Each row was made from one path, in order. Every step used is in the known rows, and no mark comes twice. Write each row's path.
In the rows, 128 means zero.
Known rows
gigizus betuzu: [150 131 141  93 102 114 186 133 144 141 129 135 114 126 132 141  79 146
  88 144 144 172 108 142  83 133 110 135 125  82 138 137 138 118 109 128
  99 139]
gigizus vuke zepa: [166  98 129  96 127 136 104 134  99 144 144 134 118 158 127 160 135 149
 110 128 119 165 144 130 145 181 103 155 150 121 131 139 173 115 144 133
 107 139]
vuke fekis meru: [115 108 109  89 146 139 152  84 151 133 117 166 116 163 107 118  53 123
  89 128  44  58  99  88  71 150 164 150 146 103 127 129 174  69 104 142
 108 144]
fekis vuke gigizus fozip diruma ninas: [ 93 169 165 160 127 132  85 156 178 163 156 139 139 138 132 145 210 133
 151 127 121  89  77 157 177 116 143 135 139 180 104 130  89 105 134 100
 127 115]
meru fekis vuke gigizus fozip diruma ninas bupema: [ 74 154 149 181 133 169  96 162 165 114 131 152 154 135 134 171 190 116
 156  96 149  49  49 124 180 126 192 153 110 206 111 116 112  69 180 135
 131 109]
diruma ninas bupema bagu: [131 144 129 126 126 132 243 139 190 128 141 112 142 120 176 137 130 134
 158 127 182  93  88 140  86 122 134 125 147 135 112 132 132 113 107 124
 170  98]
fekis vuke zepa muven: [ 80 106 151  57 120 132 106 126  74 127 143 145 144 161 152 118  98 161
 111 112  75 127 162 106 137 157 161 111 171 108 113 139 156 115 137 154
 112 124]
bagu bupema ninas diruma fozip gigizus betuzu: [150 154 117 193 128  71  99  98 167 127 114 122 120  37 103 122 130  96
 125 173 168 144 114 189 125  66 124 137  61 134 132 141  95 174 192 102
 111 165]
fekis vuke gigizus fozip: [122 150 158  90 112 118 111 152 108 139 139 125 131 172 128 128 171 153
 119 102  89 115 121 147 165 164 175 159 147 149 134 121 112  86 152 118
  97 126]
rukipak bagu segero: [165 114 137 116 124 127 192 126 105  77 142 174 106 141 126 130  90 161
 159 150 106 146 167 104  70  98  99 104 172  33 150 126 112 107  68 166
  92 125]
bupema ninas diruma fozip gigizus: [130 134 111 172 136 102  96 108 125 116  95  99 123  92 108  81 145 106
 135 133 146 154 135 143 115  99 102 118  92 174 138 114 117 178 126  94
 167 120]
muven zepa: [146 111 126  65  89 113 142 137  78 137 138 112 126 150 120 148  67 137
 138 118 103 167 137 101 119 144  86 112 130  76 122 137 134 138  88 115
 111 121]
segero bagu bupema ninas diruma: [137 125 126 185 122 136 163  79 118 116 121 136 103  83 128 118 104 129
 142 188 177  84 157 126 145  68 148  95 109  94 137 113 124  97 142 127
 115 155]
muven zepa vuke gigizus fozip diruma ninas: [ 77 135 148 137 120 121  66 184  76 195 181 107 163 145 116 187 174 112
 142 120 153 134 102 123 224 157 106 116 120 144 117 120 102 179  84 107
 124 121]
gigizus fozip diruma ninas bupema: [ 90 150 163 144 131 151 127 139 197 155 139 109 145 127 129 196 130 101
 135 109 182 115  45 166 140 100 122 126 116 150  79 134 125 138 116 101
 147 106]
gigizus fozip diruma: [129 135 158 135 122 157  97 144 128 156 132 104 138 132 119 175 105 118
  90 123 145 186 104 141 145 137  98 108 128 125 109 140 112 127  90 101
 120 108]
ninas diruma fozip gigizus vuke fekis meru: [120 131  81 107 162 149  47 102 199 113  86 129 119 127  73  81 140  93
 113 119  71  82 148 116 125 169 161 179 105 151 112 106 173 108 201 111
 134 155]
rukipak bagu bupema: [156 112 106 148 118 113 201  95 119  84 148 152 112 137 141 157  75 155
 151 131 108 120 170 125  92  71 137 101 131  60 127 147 103  96  96 166
 117 139]
bagu rukipak: [153 118 131  72 132 137 156 134 119 169 109 173 103 117 116 138  95 145
 124  89 145 162 120 123  86 106  90  95 153  50 127 147 137 149  98 129
 112 135]
fekis meru: [118 118 102  56 121 136 150 104 137 123 123 129 106 151 120 131  82 130
 108 128  84 125 117  83  81 121 142 121 128  71 131 136 151  78  83 122
 126 135]
zepa vuke gigizus fozip diruma ninas bupema bagu: [ 83 158 146 178 154 163 168 192 153 170 171  97 185 138 162 175 186 114
 121 126 230  95  80 149 203 157 162 124 144 195 120 112  95 152 122 138
 162 104]
fozip diruma ninas bupema bagu segero: [143 154 155 162 149 166 190 166 223 134 154 146 142  89 149 153 132 119
 177 168 215 113  60 131 105  88  93 101 169 110 112 136  87 131 131 143
 131 105]
segero bagu bupema ninas diruma fozip gigizus vuke: [158 143 120 170 128 112  90  96 139 106 101 106 102  59 129  83 199 108
 173 170 172 110 190 155 182  81 135 133  92 139 134 110 118 161 202 110
 134 158]
meru fekis vuke: [123 109 126 105 108 153 131 143 105  86 112 158 126 141 131 100 127 148
 131 109  96 148 144  68 117 153 146 128 145 112 153 114 134  13 146 137
 139 111]
fozip gigizus vuke fekis meru: [137 120  90  62 137 149  85 100 144 148 103 128 116 152 122  83 117 108
  81 125  68  96 121 117  79 153 159 170 151 135 128 120 169 107 175 138
 105 159]
zepa vuke: [ 99 100 134  80 135 142 176 154  73 151 138 136 141 173 122 119 116 141
 103 111 155 200 160  90 132 149 106 101 149  83 156 100 133 113  97 152
 163 129]
rukipak bagu bupema ninas diruma fozip gigizus betuzu: [160 150 101 225 112  65 137  76 167  73 132 132 121  37 129 122 118 115
 143 180 153 111 164 184 112  41 141 122  70 125 133 139  84 162 152 122
 116 160]
rukipak bagu bupema ninas diruma fozip: [146 114 105 234 127  87 158  74 149  49 147 162 121  75 107 141 101 128
 175 151 124  90 177 134 129  72 128 105  77 105 128 131 105 114 126 123
 147 138]
diruma fozip gigizus betuzu: [155 155 133  99 121  79 145 136 149 125  97 107 111 107 132 104 139 125
 121 124 117 172 127 163  96 111 107 151 104 127 138 149 116 187 108 120
 128 130]
segero bagu: [137 127 147  95 116 143 209 118  96 115 104 117  95 161 156 100 113 159
 135 143 127 120 165  96 116 118 132 111 152  86 141 119 140 109  58 146
 127 119]
diruma fozip gigizus: [142 140 123 101 136  98 130 130 118 119  92  97 110 145 127  93 152 125
 147  97  98 167 140 133 109 107 100 130 119 137 133 142 116 183  88 128
 163 107]
diruma fozip: [140 122 141 107 134 100 168 135 130 105 116 134 114 143 110 125 127 140
 150 100  92 150 140 114 114 140  93 129 113 107 132 140 137 141  77 120
 156 106]
fekis vuke gigizus: [125 138 130  99 117 135 153 148 112 122 134 150 121 185 139  99 151 166
 135 110  98 105 132 112 127 131 155 134 152 143 147 121 109  89 149 157
 118 134]
bupema bagu: [170 128 122 120 115 138 206 150 125 127 135 104 135 128 170 117 102 146
 114 142 142 167 142 119  91 159 109 108 161 111 143 137 118  99  81 126
 142 103]
fekis vuke: [124 131 143  76 115 130 152 135 143 119 133 146 125 160 135 100 134 153
 137 115 102 151 148 110 117 120 125 120 157 105 132 119 122  60 142 131
 142 126]

Write each row's path
[ 97 130 134 103 125 125 210 123 179 134 126 137 126 151 133 150 118 131
 163 101 164  92  72 137  81  91 126 133 123 120 103 123 150 127 119 133
 159 117] -> diruma ninas bupema
[132  98 132 128 133 138  94 130  85  95 127 162 124 152 134 135 133 156
 122 125  68 128 142  72 148 168 156 150 151 136 147 140 154  19 144 149
 129 118] -> meru fekis vuke zepa
[114 136 144 171 124 179  56 168  97 114 127 140 143 140 127 149 163 131
 110 113 112 122 106 102 194 166 169 138 125 178 141 123  98  48 153 132
 104 112] -> meru fekis vuke gigizus fozip diruma
[143 150 124 171 119  85 106 110 158 125 102 116 124  59 114  97 135 106
 109 162 165 158 120 173 107 102 112 139  79 160 141 120 118 180 146  90
 131 142] -> bupema ninas diruma fozip gigizus betuzu
[135 101 107  69 125 150 124 102 158 136 128 163 118 155 107 121  92 120
  90 124  64  83 124  96  90 186 151 170 144 101 128 110 189  62 167 132
  96 159] -> gigizus vuke fekis meru
[107 106 113  79 113 122 144 171  14 157 161 119 144 189 121 139 111 146
 124 104 134 148 157  80 179 170 118 115 131 104 161 106 124 167 101 157
 121 138] -> muven zepa vuke gigizus
[141 175 166 183 153 152 149 181 193 153 161 129 150  98 144 182 172 116
 159 156 196  74  37 169 154 127 137 141 157 151 116 140  80 161 138 130
  85 104] -> vuke gigizus fozip diruma ninas bupema bagu segero
[159 102 110 186  99  87 192  72  93  86 168 156 121 103 158 144  78 143
 144 159 123 105 152 133  82  57 129  97 124  90 143 142 101 110  97 149
 118 142] -> rukipak bagu bupema ninas
[123 151 130 176 136 171 212 149 215 136 146 114 154 111 181 158 120 118
 149 139 214 106  68 134 107  98 114  99 144 164  99 140 102 121 108 130
 180 100] -> fozip diruma ninas bupema bagu
[115 108 132  58 129 110  56 138  62 121 112  96 131 130 149 110 152 129
 125  92  92 165 181 142 144 175 122 145 132 142 115 146 169 234 139 138
 118 119] -> diruma fozip gigizus vuke zepa muven
[147 128 110 152 119 114  62 122 135 118 104 102 126  84 106  81 185 100
 137 129 166 178 156 153 137 134  91 138  94 173 136 102 134 172 185  83
 156 137] -> bupema ninas diruma fozip gigizus vuke
[123 126 123 141 146 135 143 133 160  98 102 133 119 133  77 127 115 130
 149 109 127 155 151 113 134 148 105 122  97 112 118 124 141 121 117 104
 163 115] -> ninas diruma fozip
[ 78  96 107  72 160 146 160 109 113 149 138 169 140 179 103 109  79 121
  74 124  73  89 133  64 114 169 166 138 155  90 150  96 170  66 113 163
 139 154] -> zepa vuke fekis meru
[109 156 151 185 134 133 106 153 143 173 143 120 130 136 125 175 168 123
 137 125 138 104  59 161 155 122 117 130 123 172 108 146 107 154  75 103
 115 111] -> vuke gigizus fozip diruma ninas
[109 136 135 164 131 145 143 139 177 157 131 140 123 128 132 148 128 125
 153 134 159 143  85 122 103  83  71  91 134 127 105 144 113 127  70 116
 161 111] -> fozip diruma ninas
[136 149 118 192 141  99 123  79 127  99  90 104  98  65 129  82 163 111
 171 174 156  89 171 144 159  47 149 116  91 137 133 124 101 165 140 122
 145 142] -> segero bagu bupema ninas diruma fozip gigizus
[107  96 129  50 106 120 135 161  34 156 157 116 148 165 118 141  92 133
 125 112 134 195 169  75 157 165  90 101 141  66 145 108 135 137  95 134
 145 131] -> muven zepa vuke
[110 188 157 172 129 154 146 169 221 144 166 111 168 124 177 154 201 126
 152 130 175  47  66 168 185 130 184 143 153 218  98 131  79 101 171 120
 143 101] -> fekis vuke gigizus fozip diruma ninas bupema bagu
[135 112 109 191 123 125 129  89 129 137 135 146 122  83 100 145  83 116
 124 163 172 137 116 141 118  87 122 100  95 101 129 127 118 104 174 116
 118 156] -> bagu bupema ninas diruma
[130 120 147  94 134 124 114 121 125 128 148 150 122 170 137 130 135 161
 126 129  78 127 145 114 148 141 140 142 166 132 128 143 140  66 144 141
 134 130] -> fekis vuke zepa
[147 121 120 186 145 117  59 103 148 130 101 138 134  94  97  67 158  93
 114 130 124 107 139 158 129 166 111 167 106 205 136  94 158 159 210 106
 138 146] -> bupema ninas diruma fozip gigizus vuke fekis
[ 93  91 134  75 123 135 127 122  41 141 132 127 134 158 147 149  59 152
  95 110  97 146 145 114 109 163 140 106 149  95 116 149 173 168  80 154
 101 118] -> vuke zepa muven
[147 132  90 224 133  86 120  71 134  63 123 124 119  72 123 109 125 114
 169 149 134 107 176 152 114  42 136 105  85 137 128 132  85 160 131 130
 150 140] -> rukipak bagu bupema ninas diruma fozip gigizus
[114  99 120  46 116 147  56 138  32 157 118  87 135 143 164 117 122 133
  89 108 123 181 166 142 119 166 131 125 156 134 118 142 170 203 150 150
  94 134] -> fozip gigizus vuke zepa muven
[144 105  97 223 115 120 162  69 124  82 155 155 125  88 123 147  65 130
 139 168 163 106 168 132 100  64 139  86 103  93 130 118 106  88 133 135
 124 152] -> rukipak bagu bupema ninas diruma
[158 125 129 112 147 116  99 131 140 131  94 131 121 146 116  76 162 116
 128  94  72 122 145 145 113 175 109 180 134 169 132 119 155 166 172 138
 133 131] -> diruma fozip gigizus vuke fekis
[ 97 125 141 113 117 149  65 188  32 179 168  95 166 164 113 186 129 116
 100 115 150 172 134 109 236 180 115 110 119 138 135 117  97 177 101 126
 105 129] -> muven zepa vuke gigizus fozip diruma
[130 144 143 163 130 158 102 154  96 162 131 106 137 159 123 176 121 130
  94 120 139 140  91 147 163 145 127 123 124 163 122 140 101 153  94 127
  94 119] -> vuke gigizus fozip diruma
[104 104 120 133 128 115  18 114  66 124 117  98 145  81 130 103 151 111
 113 125 139 150 172 153 158 169 125 131 103 179 119 120 171 227 175 105
 122 131] -> bupema ninas diruma fozip gigizus vuke zepa muven
[125 123  89 150 144 120  41  77 176 118 104 141 125  89  89  70 144  80
 107 142  84  70 128 127 117 156 151 176  97 181 127 100 170 125 200  95
 129 159] -> bupema ninas diruma fozip gigizus vuke fekis meru
[ 93 136 136 152 137 165 174 132 200 144 131 134 137 140 141 166 108 116
 153 113 193 106  54 130 102  68 106 103 119 147  93 132 123 134 118 137
 167 114] -> fozip diruma ninas bupema
[138 134 144 116 119 119 135 145  79 153 126 108 122 168 120 155 133 143
 101 104 106 130 104 153 143 169 148 151 131 138 138 132 132 144  97 118
  83 119] -> vuke gigizus fozip
[170 124 125 101 147 100  64 130 110 128 112 100 112 143 130 125 194 128
 139 111  91 168 162 147 165 161  99 172 127 165 127 154 153 180 145 128
 140 124] -> diruma fozip gigizus vuke zepa
[191 133 150 107 130 136 189 163 130 129 142 139 121 106 140 117 116 146
 137 169 140 174 134 116  95 153  90 113 188  57 157 140 100 110 103 138
  93 108] -> bupema bagu segero
[151 148 123  88 106 113 149 134 128 159 104 103 114 120 149 110 105 132
  84 144 151 190 114 164  72 102 118 133 130 113 141 139 116 159 119 134
 102 143] -> fozip gigizus betuzu
[122 145 107 137 155 132 102 131 150 112  76  97 117 128  95  95 141 115
 144 106 136 168 152 134 122 114 109 124  98 142 119 122 118 159 127 113
 169 117] -> ninas diruma fozip gigizus
[136 127 100  71 151 115  76 102 171 120  95 135 113 139 108  84 151  99
 119 109  33  83 137 114 106 162 148 190 125 144 125 124 168 132 165 127
 128 145] -> diruma fozip gigizus vuke fekis meru
[ 78  83 135  86 116 154  83 134  41  93 126 155 143 140 148 122  94 155
 111 102  66 128 160  66 137 183 184 120 153 112 135 137 171  71 134 160
 111 109] -> meru fekis vuke zepa muven
